Known rows, with every way that one mark hangs from another
J(N(L U)): [-0.652  1.289  0.829  0.455  0.017  2.110  0.418 -1.333 -1.744 -1.284
 -1.000 -0.343 -0.517 -0.444  1.782 -2.159  0.713  1.324 -0.100  1.040
  0.484  1.534 -2.638  1.936  0.582 -0.223 -1.832 -0.663  0.764 -2.550
 -1.474  0.360 -1.016 -2.615  2.659]
B(T(L(C N(J(K))))): [-1.349 -0.555  1.142 -0.260 -0.176 -3.296 -1.928 -0.916  0.729 -0.068
 -1.460  0.599  0.503  0.492 -1.357  1.311  0.088  1.802 -1.820  0.691
 -0.589 -1.579  1.596 -0.898  1.446 -2.281 -0.590 -2.767  0.207  0.445
  1.176  2.379 -0.734  1.123 -2.398]
J(K N(L)): [-2.430  1.383  0.955 -0.451  0.448  2.420 -1.454 -1.156 -1.092 -1.216
 -2.806 -0.810  0.088 -1.533  1.142 -3.730  0.000  3.210 -1.387 -0.226
  1.184  0.240 -3.875  2.246  3.212 -0.277 -0.307 -0.114  0.915 -1.834
 -1.119  2.943 -1.147 -1.389  2.976]
H(C(L(N(J U))) R): [ 1.841 -1.142 -2.288  1.111 -1.629  1.653  1.651  0.106 -0.147  0.224
  2.105  0.222 -0.714  1.099  0.422  1.624  0.658 -2.921  1.152 -0.753
  0.669 -0.221  0.461 -1.265 -3.066  1.748  0.244  1.666  0.568  2.042
  1.286 -1.508  2.377  0.529 -0.773]
L(C N(J)): [ 1.166 -0.711  0.472 -1.136 -0.934 -1.594  0.583  0.999  0.566 -0.366
 -0.099  0.173 -0.025  1.008 -4.064 -1.083 -1.416  1.674 -1.567  0.547
  1.392 -2.591  1.184 -1.592 -0.740 -3.287  0.550  0.397 -1.039  1.572
  1.884 -0.215 -0.185  2.532 -2.542]
N(J): [ 0.188  1.467  0.892 -1.088 -0.698 -1.128  1.754  0.563 -0.103 -0.054
 -0.130 -0.757 -0.549  0.567 -0.893 -0.550 -1.432  0.926  0.379  0.150
  1.778  1.202  0.740  0.445 -1.293  0.258  2.192  0.575 -1.608 -0.461
  0.911 -0.598  0.110 -2.388 -0.483]
C(L(N(J))): [ 1.088  0.392  0.139 -1.271 -2.333 -0.364  2.765 -0.828  1.054 -0.574
  0.730  0.546 -0.704 -0.614 -2.556 -2.213  0.233  0.835 -0.735 -0.474
 -1.179 -1.016  0.314 -0.942 -0.672 -0.062  0.228  1.684 -0.387  0.878
  1.810 -0.684  0.930  0.966 -1.121]
J(K N(L(C))): [-1.670  0.505  0.583 -0.472  0.677  1.355 -1.927 -0.624 -1.635 -1.554
 -3.341 -0.484  0.444 -0.887 -0.043 -3.206 -0.620  2.813 -2.869 -0.443
  1.598 -1.057 -4.426  0.998  3.532 -1.721 -0.850 -0.422  1.774 -1.059
 -0.689  2.757 -1.563  1.062  2.096]
C(L(N(J U))): [ 1.198  0.876 -0.310  0.290 -1.980  0.545  2.674 -0.733  1.708 -0.435
  1.235  0.721 -1.434 -0.443 -0.899 -1.322  1.134 -0.632 -0.431  0.439
 -1.806 -0.469  0.860 -0.517 -1.253 -0.022 -0.819  1.850  0.653  1.016
  1.122 -1.257  0.946  0.817  0.058]
N(U): [ 0.848  1.066  0.694 -0.165  0.072  0.504  0.483 -0.958 -1.320  0.455
 -0.504 -0.083 -0.169  1.167  0.491  0.424 -1.003 -0.033  0.857  1.922
 -0.201  0.896  0.097 -0.129 -0.824  0.511  0.335  1.605 -0.472 -0.914
 -0.861 -1.429 -1.267 -4.106 -0.136]
C(L): [ 1.366  0.755  0.495 -2.308 -1.488 -0.663  2.094 -1.876 -1.898 -0.145
 -0.847  0.391  0.647 -0.139 -1.731 -1.443 -0.906  0.412 -0.407 -0.397
 -1.629  0.070 -1.827 -1.430 -0.183  1.528  0.677  2.561 -0.817 -0.898
  0.734 -2.071 -0.375 -2.588 -0.937]
T(B L(C N(J))): [ 3.248 -1.402  0.224 -0.532 -0.853 -3.540 -3.580 -0.672  0.746  0.055
  1.368  0.911  1.120  1.839 -2.417 -0.168  1.472 -0.130 -0.796 -0.073
  0.278 -1.067  3.546 -3.358  1.613 -1.044 -0.445  0.150 -0.425 -0.290
  2.676 -2.000 -1.196  2.962 -2.329]
H(N R): [ 0.831 -0.050  0.384 -0.696 -0.091 -0.050  1.085 -0.068 -1.481 -0.911
  0.549 -0.544  0.060  0.873  0.391  0.664 -0.774  2.691  4.126  0.081
  0.957  0.195  2.098 -0.267 -0.939  2.265  2.073  0.135 -2.836  0.316
 -0.793 -0.626  0.019 -4.351 -0.389]
J(K N(U)): [-2.018  2.135  1.236  0.848  0.859  2.913 -1.963 -0.942 -0.349 -0.672
 -2.438 -1.063 -1.000 -0.586  1.891 -2.453  0.240  3.307 -0.746  0.891
  0.520 -0.373 -2.326  2.002  2.743  0.970 -0.151  1.208  1.617 -0.880
 -1.496  3.056 -1.818 -2.645  2.270]
C(L(N(J(K) U))): [ 0.203  1.238 -0.522  0.882 -1.342  1.350  1.452 -0.672  2.403 -0.147
  0.204  0.541 -1.698 -0.948 -0.047 -1.787  1.223 -0.535 -1.216 -0.033
 -1.628 -1.149  0.254  0.105  0.040 -0.038 -0.647  2.068  2.131  1.704
  0.586  0.492  0.789  1.895  0.938]
H(N): [ 0.162 -0.002  1.183 -1.283  0.173 -0.565  0.470  0.019 -0.702  0.188
 -0.250 -0.484  1.158 -0.037 -0.220 -0.726 -1.060  3.349  2.241  0.314
 -0.555  0.081  0.642 -0.310  0.087  1.939  1.454  0.583 -3.020 -0.717
 -1.168 -0.412 -1.054 -3.248 -0.453]
B(T): [-1.163  0.295  2.043 -2.062  0.502 -2.613  0.444 -1.667 -2.444  0.600
 -2.003 -0.004  0.317  0.798 -1.306  1.037 -1.846  3.186  1.173  1.323
 -0.943  0.103  0.143  0.294 -1.479 -0.012  1.016 -0.698 -2.444 -1.933
 -0.310  0.392 -0.142 -6.089 -3.000]
B(T(L(C N(J(K) U)))): [-1.365 -0.317  0.689  1.247  0.262 -2.372 -1.933 -0.855  1.325  0.208
 -1.120  0.754 -0.223  0.714  0.093  2.079  1.044  0.348 -1.501  1.293
 -0.972 -1.313  2.084 -0.391  0.650 -2.185 -1.411 -2.820  1.416  0.720
  0.522  2.339 -0.796  0.908 -1.537]
R(H(N(J L U))): [-0.789  0.845  0.487 -0.180  1.324  1.526  1.637  1.206  1.125 -0.472
  2.181 -0.411 -1.184 -2.146  0.896  0.170  0.858 -0.958  1.908 -0.715
 -1.113  1.941  0.631  2.340 -0.441  1.013  0.184 -0.929 -0.583 -0.751
 -0.919 -0.020  0.755 -0.107  1.403]

Rows
[-1.416  0.853 -0.102  1.497  1.192  2.157 -2.133 -0.696 -0.938 -1.199
 -2.741 -0.478 -0.389 -0.571  1.690 -2.298  0.167  1.031 -2.489  0.496
  1.065 -0.604 -4.349  1.705  2.922 -1.579 -2.253 -0.383  3.127 -0.904
 -1.740  1.948 -1.544  0.976  3.269] | J(K N(L(C) U))
[-0.112  0.150 -2.015  3.489  0.954  0.825  0.512  1.707  1.187 -0.954
  0.990 -0.227 -1.281  0.402  3.064  1.477  0.952 -1.528  1.497 -0.455
  1.951  0.763  1.399  1.695 -0.587 -0.071 -0.674 -1.907  2.001  1.955
 -1.742  0.448  1.038  1.469  3.291] | H(N(J(K) L(C) U) R)
[-2.196  0.420  1.764 -0.357 -0.454 -1.927 -1.319 -1.382  1.101  0.057
 -1.129  0.411  0.056 -0.237  0.059  1.151  0.814  1.923 -0.366  0.974
 -0.994 -0.405  2.451  0.296  1.242 -0.783  0.105 -2.770 -0.575 -0.278
  0.880  3.126 -0.277 -0.881 -1.585] | B(T(L(N(J(K)))))
[ 3.354 -1.125  0.385 -1.528 -0.112 -3.917 -4.339 -1.952 -2.193  0.466
 -0.086  0.716  2.328  2.614 -1.537  0.644  0.361 -0.617 -0.347  0.139
  0.039  0.022  1.315 -3.781  2.320  0.687 -0.013  0.855 -0.657 -2.135
  1.444 -3.187 -2.446 -0.643 -2.381] | T(B L(C))
[ 1.638 -1.258  0.215 -0.275 -0.181 -0.276 -0.555 -0.271 -0.656  0.123
 -0.623  0.663  0.053  1.233 -2.950 -0.495 -0.999  1.005 -0.946  2.053
 -0.436 -2.794  0.537 -1.999 -0.452 -3.109 -1.300  1.503 -0.435  1.162
  0.140 -0.688 -1.354  0.714 -2.074] | L(C N(U))
[-0.011  0.770 -0.042 -0.660 -1.676  0.598  1.542 -0.571  1.918 -0.576
 -0.403  0.340 -0.906 -1.211 -1.772 -2.684  0.442  0.862 -1.472 -0.746
 -1.333 -1.452 -0.156 -0.438  0.678 -0.086  0.448  1.948  0.579  1.600
  1.406  0.837  0.838  2.070 -0.012] | C(L(N(J(K))))
[ 1.693 -1.380  0.844 -1.891 -1.393 -2.174 -1.471 -1.248 -1.255 -0.334
 -0.633  0.920  2.329  1.203 -3.025  0.136 -0.209  0.818 -1.730  1.230
 -0.173 -1.816  0.709 -3.624  1.852 -2.308 -0.659 -0.119 -1.315  0.120
  1.629 -0.769 -2.508  1.079 -2.580] | T(L(C N))
[ 0.564  0.050 -0.510 -0.439 -0.455 -1.849  1.881  0.858 -0.850 -0.466
 -0.447  0.021  0.468  0.727 -1.399 -0.303 -1.316 -1.134 -1.480 -0.349
  2.164  1.138 -1.140 -0.027 -1.123 -2.645 -0.200 -1.422 -0.023 -0.394
  0.818 -1.744  0.195  1.337  0.416] | N(J L(C))
[-0.014 -1.120 -0.205 -1.941  0.310  0.918  0.821  1.509  0.308  0.222
  2.277 -0.484  0.859 -1.951 -1.010  0.232 -0.012 -0.712  0.751 -3.345
 -1.341  0.057 -1.406 -0.175 -0.388  4.161  2.112  1.291 -1.440  0.028
  0.782 -0.131  1.670  1.599 -1.099] | R(H(C(L) N(J)))
[ 0.056 -1.239  1.282 -0.124 -0.172 -3.123 -1.614 -2.157 -1.111  0.453
 -0.713  1.120  0.912  1.349 -1.275  2.801  0.335  0.774 -0.514  2.135
 -1.961 -1.418  1.490 -1.859 -0.191 -2.209 -2.153 -2.167 -0.440 -0.443
  0.161  0.314 -1.374 -1.292 -3.106] | B(T(L(C N(U))))
[-0.089  1.582 -0.651  1.535 -0.302  0.512  2.404  0.297  0.466  0.221
  0.503 -0.052 -1.300  0.248  2.068  0.225  0.312 -2.781  0.371  1.151
  0.922  3.144  0.080  1.914 -2.024 -1.192 -0.687 -1.040  0.972 -0.976
 -0.586 -1.787  0.716 -1.147  2.327] | N(J L U)
[-0.779  0.927 -1.477  2.352  0.792  0.389  0.190  0.930  0.925  0.225
 -1.065 -0.069 -0.936  0.109  1.657  0.116 -0.129 -2.800 -2.163  0.454
  1.696  0.872 -1.117  1.303  0.085 -2.534 -1.314 -0.687  3.289  0.726
 -0.702  0.021  0.089  2.270  2.854] | N(J(K) L(C) U)
[ 0.709 -1.782 -0.805 -0.132  0.247  0.312 -0.493  0.932 -2.286  0.756
  0.954 -0.822  1.584  1.241  1.196  2.191 -1.086  0.954  3.862 -0.870
  1.701  0.010  0.666 -0.936 -1.705  3.510  2.362  0.235 -3.090  0.521
 -0.781 -1.010  0.940 -3.028 -1.010] | H(C N R)
[ 0.575 -0.748 -2.630  1.770 -0.867  2.567  0.285  0.345  0.685  0.446
  1.255  0.118 -1.273  0.596  1.390  1.384  0.807 -2.830  0.434 -1.131
  0.881 -0.789  0.216 -0.654 -1.667  1.765  0.464  1.996  1.824  2.746
  0.869  0.054  2.395  1.421  0.297] | H(C(L(N(J(K) U))) R)
[-0.250  0.334  1.509 -1.519  1.561  1.207 -0.161  0.390 -0.225 -0.069
  1.079 -0.513 -0.274 -1.285 -0.202  0.032 -0.350  1.195  2.391  0.129
 -2.197 -0.033  0.384  0.658  0.505  2.100  1.074  1.266 -1.851 -0.704
 -1.229  0.116 -0.738 -2.584 -0.956] | R(H(N(U)))
[ 0.667  0.668 -1.033  1.698 -0.057 -0.727  1.645  0.832 -0.032 -0.085
 -0.036  0.111 -0.583  0.950  0.609  0.698 -0.398 -2.921 -1.097  0.805
  1.716  1.740 -0.501  0.638 -1.740 -2.626 -1.471 -1.128  1.739 -0.208
 -0.141 -2.120  0.229  1.075  1.466] | N(J L(C) U)
[-1.099  2.385  0.092  1.752  0.597  1.373  0.255  0.804  1.802  0.604
 -0.755 -0.882 -1.721  0.417  2.202 -0.127 -0.237 -0.656 -0.270  0.774
  0.878  1.066  0.728  1.572 -0.069  0.432  0.992  0.829  1.612  0.785
 -0.544  1.023 -0.168 -1.383  1.696] | N(J(K) U)
[-0.757 -1.475 -0.205 -0.742  1.987  2.318 -0.745  0.809 -0.968  1.243
  1.690 -0.359  0.892 -1.450  1.471  1.348  0.095 -1.655  1.686 -1.089
 -1.413  1.180 -1.644  0.740 -0.232  1.910  0.173  0.021 -1.114 -1.403
 -1.479 -0.347  0.605 -0.270  0.120] | R(H(C N(L U)))
[-0.857  0.473  1.359  0.434 -0.703 -2.037  0.116 -1.564  0.724  0.270
  0.572  0.640 -0.421  0.540  0.507  2.371  1.354  0.494  0.662  1.907
 -1.578  0.810  3.007  0.143 -0.919 -0.931 -1.173 -2.957 -0.554 -0.680
  0.571  1.072 -0.103 -2.146 -1.678] | B(T(L(N(J U))))
[-0.859  0.432 -0.819  0.415  0.433 -0.686  0.151  0.916  0.208 -0.228
 -1.830 -0.285 -0.153 -0.200 -0.260 -1.047 -1.151 -0.949 -2.419 -0.533
  2.279  0.342 -1.640  0.955  0.731 -2.697  0.054 -0.899  1.678  0.358
  0.422  0.338  0.122  2.779  1.529] | N(J(K) L(C))
[-0.078  0.199 -0.329  1.571  0.047  0.388 -0.766  1.251  2.193  0.161
 -0.680  0.029 -1.283  0.546 -1.338 -0.647 -0.217  0.159 -2.082  0.992
  0.684 -2.596  1.056 -0.430  0.484 -2.952 -0.567  0.657  1.742  2.679
  0.397  1.218 -0.498  3.478 -0.247] | L(C N(J(K) U))
[-2.237 -0.779 -0.371 -0.895  1.844  2.036 -1.075  2.308  0.879  0.866
  1.003 -1.085  0.428 -2.433  1.013  0.260 -0.118 -0.962  0.528 -2.643
  0.170  0.774 -1.377  1.719  1.038  2.011  1.853 -0.425 -0.706 -0.237
 -0.408  1.963  1.447  2.541  0.742] | R(H(C N(J(K) L)))
[-0.113 -0.078  0.042 -0.153  1.526  0.465  0.965  1.571  0.699 -0.656
  1.834 -0.190 -0.719 -1.398 -0.401  0.530  0.365 -1.342  0.579 -1.023
 -0.507  0.658  0.040  1.493 -0.237 -0.352 -0.302 -1.075  0.039 -0.073
 -0.684 -0.433  0.536  1.669  0.635] | R(H(N(J L(C) U)))
[ 0.663 -1.866  0.269 -3.856 -0.149  1.365 -0.241 -0.445 -1.584  0.578
  0.956  0.288  0.819 -1.355 -3.393 -0.571 -0.859 -0.499 -0.686 -1.843
 -2.025 -1.720 -2.323 -2.038  0.097  1.610  1.249  3.030 -1.737 -0.097
  1.627 -0.451  0.744  0.692 -3.513] | R(H(C(L(N))))
[ 0.062 -0.591 -0.687 -0.400  0.731  1.561  0.840  1.562  0.924  0.419
  2.781 -0.339 -0.053 -1.643  0.646  1.092  0.844 -2.041  1.036 -2.437
 -1.870  0.739 -0.893  0.340 -0.789  4.437  0.926  1.458 -0.113  0.178
 -0.107 -0.390  1.684  1.305 -0.343] | R(H(C(L) N(J U)))
[-2.000 -0.498 -1.927  3.216  1.288  2.069 -0.652  2.151  1.895  1.629
  0.521 -0.730  0.365 -0.864  4.996  1.357  0.923 -2.258  0.906 -0.889
  0.922  1.865 -0.414  2.266 -0.528  1.761 -0.321 -1.282  1.120  0.153
 -2.258  0.988  1.498  2.404  3.525] | H(C N(J(K) L U))
[-0.017 -1.609  1.573 -1.792 -0.539 -3.962 -1.605 -2.197 -1.693 -0.006
 -1.239  1.038  1.745  1.070 -2.652  1.845 -0.357  2.304 -0.888  1.527
 -1.480 -1.821  1.191 -2.376  0.481 -2.466 -1.116 -2.248 -1.621 -0.657
  0.916  0.647 -1.429 -1.352 -4.070] | B(T(L(C N)))
[ 0.360 -1.662  0.168 -2.950  0.668  1.032 -0.206  0.203 -1.363  0.377
  1.450 -0.268  1.615 -1.893 -1.251  0.021 -0.394  0.107  1.010 -2.634
 -2.223 -0.529 -2.430 -1.099  0.366  4.196  1.730  2.225 -2.053 -0.831
  0.107 -0.472  0.771 -0.109 -1.924] | R(H(C(L) N))
[-0.975  1.393  0.303  1.492 -0.127  1.873 -0.061  0.724  2.941  0.607
 -0.451 -0.256 -1.997 -0.207  0.251 -1.187  0.456  0.664 -0.276  1.335
 -0.031 -0.964  2.009  1.048  0.024 -1.228  0.211  0.892  1.013  1.873
  0.014  1.641 -0.140  0.903  0.622] | L(N(J(K) U))
[-1.407  1.973 -0.869  2.216  0.541  1.743  0.876  0.457  1.515  0.422
 -0.676 -0.419 -1.666 -0.442  3.187 -0.188  0.498 -2.468 -0.641  0.777
  0.918  2.514 -0.429  2.583 -0.155 -0.986 -0.633 -0.773  2.416 -0.136
 -0.969  0.454  0.404  0.002  3.729] | N(J(K) L U)
[ 3.350 -0.970 -0.385  1.214 -0.413 -2.583 -3.731 -0.835  1.317  0.549
  2.004  1.132  0.278  2.142 -0.750  0.655  2.319 -1.818 -0.371  0.737
 -0.348 -0.503  3.912 -2.781  1.175 -0.903 -1.589  0.028  0.893 -0.210
  1.740 -2.267 -1.202  2.799 -1.283] | T(B L(C N(J U)))
[ 1.123 -0.150 -1.677  2.817  0.195 -0.207  2.039  1.337  0.260 -1.155
  1.787  0.010 -1.007  0.960  2.077  1.974  0.795 -1.614  2.660 -0.011
  1.950  1.493  1.984  1.099 -2.404 -0.304 -0.818 -2.199  0.772  1.225
 -1.163 -1.581  1.267  0.367  2.128] | H(N(J L(C) U) R)
[ 0.740 -1.732 -0.648 -0.888 -0.548 -0.257  0.357  0.077 -1.209  1.182
  0.534 -0.067  2.467 -0.291  0.179  0.362 -0.171  0.385  0.864 -1.836
 -1.354 -0.228 -1.753 -1.601 -0.651  4.272  0.839  1.764 -1.789 -0.490
 -0.612 -1.376  0.724 -0.174 -0.772] | H(C(L) N)
[ 0.399 -2.135 -1.527  0.330  0.230  0.850  0.186  0.637 -2.279  0.488
  1.088 -0.321  1.395  0.543  2.157  2.051 -0.407 -0.572  3.426 -1.029
  1.751  1.420 -0.302 -0.079 -1.921  2.314  0.904 -1.018 -2.243 -0.427
 -1.195 -1.138  1.463 -1.846  0.506] | H(C N(L) R)
[-1.793  1.684 -0.351  0.291  0.106  0.510  1.063  0.454  0.738  0.028
 -1.214 -0.641 -0.672 -0.797  1.230 -1.472 -0.442 -0.791 -0.790 -0.373
  1.546  1.827 -0.918  2.028  0.550 -1.139  0.748 -0.739  0.957 -0.302
  0.032  0.697  0.581  0.009  2.363] | N(J(K) L)
[ 0.506 -0.990  0.066 -0.863  0.285 -1.422  0.490  0.255 -1.306 -0.258
 -0.667  0.338  1.860 -0.098 -0.804 -0.401 -0.846  1.404  0.490 -0.112
 -0.003 -0.157 -0.758 -0.568  0.233 -0.857 -0.566 -1.041 -1.440 -0.848
 -1.228 -1.160 -0.686  0.056  0.368] | H(N(L(C)))
